Each row was made from one walk, in order. Every step used is in the known rows, and no mark comes twice. Write each row's walk.
Known rows:
mina > guran > duki > nide: [ 0.03 -0.18 -0.06  0.01  0.10  0.24  0.16  0.50  0.36 -0.11 -0.31 -0.08
 -0.13  0.46 -0.04 -0.10 -0.18  0.02  0.09 -0.23 -0.10 -0.03]
falika > mina > nide > duki > guran: [ 0.20 -0.08 -0.01 -0.12 -0.06  0.00  0.07  0.20  0.17 -0.07 -0.42  0.42
 -0.31  0.71 -0.21 -0.05  0.33  0.23  0.24 -0.28  0.06  0.02]
misi > debe > nide > mina > guran: [-0.14  0.19 -0.22 -0.23  0.00 -0.05  0.01  0.39  0.31 -0.08 -0.35  0.20
  0.00  0.40  0.17  0.25  0.29 -0.02  0.13 -0.08 -0.51 -0.19]
mina > guran: [ 0.03  0.07 -0.26  0.06 -0.01 -0.12 -0.09  0.22  0.25 -0.13 -0.18  0.13
 -0.06  0.18  0.13  0.24  0.02  0.02  0.21 -0.11 -0.14  0.06]
mina > nide > duki > falika: [ 0.36  0.19 -0.16 -0.25 -0.36  0.19  0.19  0.15  0.32 -0.11 -0.42  0.25
 -0.27  0.12 -0.35 -0.01 -0.19  0.42  0.25 -0.21  0.15 -0.05]
misi > debe > nide: [ 0.02  0.07 -0.06 -0.21 -0.01  0.00  0.08  0.42  0.08  0.17 -0.13  0.18
 -0.26  0.13  0.08  0.30  0.14  0.04 -0.07 -0.13 -0.19 -0.34]
guran > mina > nide > duki > falika: [ 0.41  0.31 -0.24 -0.15 -0.35  0.26  0.09  0.13  0.46 -0.15 -0.46  0.25
 -0.20  0.13 -0.35 -0.09 -0.17  0.52  0.29 -0.24  0.09  0.03]
debe > nide > duki: [ 0.06  0.14 -0.07 -0.34 -0.14  0.02  0.13  0.35  0.13 -0.02 -0.38  0.28
 -0.20  0.33  0.03  0.08  0.18  0.10  0.09 -0.35  0.07 -0.12]
guran > duki > nide: [ 0.01 -0.22  0.06 -0.05  0.09  0.32  0.19  0.46  0.19 -0.04 -0.22 -0.09
 -0.20  0.39 -0.07 -0.10 -0.15  0.13  0.01 -0.27  0.08 -0.08]
nide > mina > guran: [-0.15  0.14 -0.23 -0.12 -0.01 -0.06 -0.10  0.24  0.27 -0.22 -0.31  0.15
  0.07  0.36  0.16  0.21  0.24  0.08  0.23 -0.11 -0.30  0.01]
duki > guran > mina > nide: [ 0.22  0.08 -0.15  0.12 -0.08  0.13 -0.13  0.06  0.45 -0.12 -0.16  0.10
 -0.20  0.53 -0.08 -0.10  0.17  0.36  0.20 -0.06 -0.18  0.19]
falika > duki > nide > mina: [-0.30  0.16 -0.16 -0.44  0.14  0.18  0.20  0.42  0.14 -0.12 -0.39  0.14
  0.12  0.46  0.06 -0.19 -0.02  0.40  0.01 -0.20 -0.02 -0.28]
guran > mina: [ 0.10  0.20 -0.21  0.18 -0.02  0.13 -0.28  0.17  0.27 -0.11 -0.11  0.10
 -0.03  0.10  0.08  0.07  0.09  0.35  0.16 -0.24  0.00  0.14]
debe > nide > mina > guran > duki > falika: [ 0.01 -0.17 -0.23 -0.17 -0.12  0.27  0.15  0.46  0.28 -0.27 -0.51  0.03
 -0.05  0.23 -0.11 -0.02  0.01  0.19  0.25 -0.34 -0.29 -0.10]
falika > mina > guran > duki > nide: [ 0.05 -0.22 -0.09  0.02  0.04  0.32  0.17  0.62  0.34 -0.15 -0.44  0.02
 -0.16  0.48 -0.08 -0.10 -0.06  0.03  0.13 -0.27 -0.07 -0.11]
nide > duki > falika > mina > guran: [ 0.21  0.11 -0.40 -0.05 -0.22  0.08  0.03  0.46  0.34 -0.24 -0.62  0.39
 -0.12  0.15 -0.17  0.13  0.05  0.16  0.39 -0.29 -0.04 -0.11]
misi > debe > nide > duki > guran: [ 0.09 -0.02  0.02 -0.21  0.16 -0.13  0.10  0.28  0.02  0.18 -0.30  0.39
 -0.26  0.59 -0.09  0.06  0.26  0.11  0.08 -0.37 -0.09 -0.12]
duki > falika > mina: [ 0.15 -0.13 -0.30 -0.05 -0.20  0.26  0.03  0.53  0.06 -0.16 -0.46  0.29
 -0.21 -0.09 -0.20  0.12  0.07  0.36  0.25 -0.33  0.14 -0.27]
mina > guran > duki: [ 0.06 -0.16  0.00  0.11 -0.10  0.08 -0.02  0.23  0.25 -0.26 -0.22  0.03
 -0.14  0.37  0.04  0.21  0.09 -0.04  0.20 -0.25 -0.05  0.20]
duki > guran: [-0.03 -0.26 -0.04  0.05  0.26 -0.13 -0.07  0.19 -0.09  0.04 -0.10  0.17
 -0.16  0.38  0.02  0.06  0.18  0.18  0.12 -0.30 -0.01  0.02]
nide > duki: [ 0.14  0.22  0.01 -0.20 -0.18 -0.03  0.03  0.12  0.10 -0.04 -0.27  0.34
 -0.21  0.27 -0.06  0.18  0.09  0.19  0.15 -0.30  0.27  0.05]

Write each row's walk:
[-0.21  0.21 -0.34 -0.27  0.13  0.04  0.12  0.43  0.36 -0.21 -0.44  0.15
  0.16  0.49  0.11 -0.10 -0.03  0.19  0.16 -0.13 -0.26 -0.15] | falika > duki > nide > mina > guran
[ 0.09 -0.08  0.02 -0.09  0.16 -0.14 -0.01  0.14 -0.01  0.04 -0.28  0.35
 -0.20  0.54 -0.09  0.01  0.21  0.20  0.17 -0.40  0.12  0.08] | nide > duki > guran
[ 0.24  0.02 -0.24 -0.15 -0.29  0.25  0.09  0.47  0.12 -0.16 -0.61  0.44
 -0.23  0.03 -0.29  0.08  0.09  0.37  0.30 -0.40  0.25 -0.22] | nide > duki > falika > mina
[ 0.29  0.22 -0.03 -0.24 -0.44  0.16  0.12  0.20  0.36 -0.17 -0.45  0.43
 -0.34  0.48 -0.21  0.11  0.23  0.24  0.23 -0.16  0.21 -0.03] | falika > mina > nide > duki
[ 0.26  0.10 -0.23 -0.26 -0.29  0.25  0.18  0.57  0.17 -0.03 -0.63  0.49
 -0.30  0.07 -0.30  0.14  0.13  0.28  0.20 -0.36  0.08 -0.41] | misi > debe > nide > duki > falika > mina
[ 0.18  0.19 -0.23  0.02 -0.06  0.11 -0.05  0.08  0.44 -0.18 -0.22  0.20
 -0.11  0.56 -0.08 -0.19  0.07  0.45  0.17 -0.09 -0.08  0.14] | falika > duki > guran > mina > nide
[ 0.02  0.15 -0.30  0.10  0.24  0.01 -0.19  0.19  0.18 -0.12 -0.22  0.26
  0.08  0.40  0.04 -0.20  0.06  0.46  0.18 -0.38  0.02  0.13] | falika > duki > guran > mina
[ 0.34  0.42 -0.06 -0.12 -0.36  0.15 -0.01  0.01  0.51 -0.14 -0.32  0.30
 -0.23  0.47 -0.15  0.01  0.11  0.34  0.21 -0.15  0.11  0.19] | guran > mina > nide > duki
[ 0.26  0.28  0.03 -0.25 -0.36  0.06  0.11  0.04  0.34 -0.10 -0.29  0.31
 -0.32  0.45 -0.17  0.12  0.09  0.24  0.16 -0.11  0.18  0.08] | mina > nide > duki
[-0.09 -0.11  0.02 -0.03 -0.09  0.13 -0.02  0.23  0.27 -0.31 -0.31  0.05
 -0.03  0.52  0.08  0.19  0.27  0.01  0.21 -0.24 -0.19  0.16] | nide > mina > guran > duki
[ 0.28 -0.02 -0.22 -0.09 -0.40  0.31  0.11  0.34  0.34 -0.22 -0.41  0.22
 -0.34  0.18 -0.27  0.06  0.06  0.36  0.23 -0.04  0.02 -0.18] | duki > falika > mina > nide
[ 0.18  0.15 -0.14  0.11  0.11  0.02 -0.23  0.13  0.25 -0.05 -0.29  0.30
 -0.05  0.48 -0.05 -0.10  0.20  0.37  0.25 -0.41  0.00  0.23] | nide > duki > guran > mina
[-0.24  0.03 -0.06 -0.31  0.12  0.20  0.10  0.40  0.14 -0.06 -0.31  0.06
  0.01  0.41  0.06 -0.05  0.11  0.29  0.03 -0.16 -0.14 -0.23] | duki > nide > mina
[-0.16 -0.16 -0.03 -0.13 -0.06  0.15  0.05  0.38  0.27 -0.31 -0.38  0.02
 -0.03  0.56  0.13  0.12  0.32 -0.05  0.18 -0.27 -0.32  0.05] | debe > nide > mina > guran > duki
[-0.22  0.06 -0.30 -0.23  0.02 -0.04 -0.01  0.42  0.28 -0.21 -0.39  0.11
  0.06  0.42  0.24  0.12  0.30  0.00  0.18 -0.14 -0.47 -0.12] | debe > nide > mina > guran
[ 0.07 -0.11 -0.17 -0.07 -0.14  0.25  0.08  0.31  0.25 -0.28 -0.44  0.04
 -0.04  0.17 -0.16  0.06 -0.05  0.24  0.29 -0.31 -0.15  0.01] | nide > mina > guran > duki > falika
[-0.21 -0.11  0.08 -0.27  0.08  0.32  0.14  0.40  0.18 -0.15 -0.35 -0.01
 -0.02  0.54  0.00 -0.08  0.16  0.24  0.03 -0.24 -0.12 -0.13] | guran > duki > nide > mina
[ 0.24  0.24 -0.16  0.08 -0.27  0.20 -0.13  0.06  0.52 -0.17 -0.14  0.07
 -0.21  0.32 -0.04  0.02  0.08  0.36  0.16  0.02 -0.10  0.15] | guran > mina > nide
[ 0.18 -0.02  0.04 -0.12  0.00 -0.08  0.07  0.06  0.17 -0.01 -0.28  0.32
 -0.29  0.69 -0.17 -0.04  0.22  0.22  0.18 -0.24  0.04  0.10] | mina > nide > duki > guran
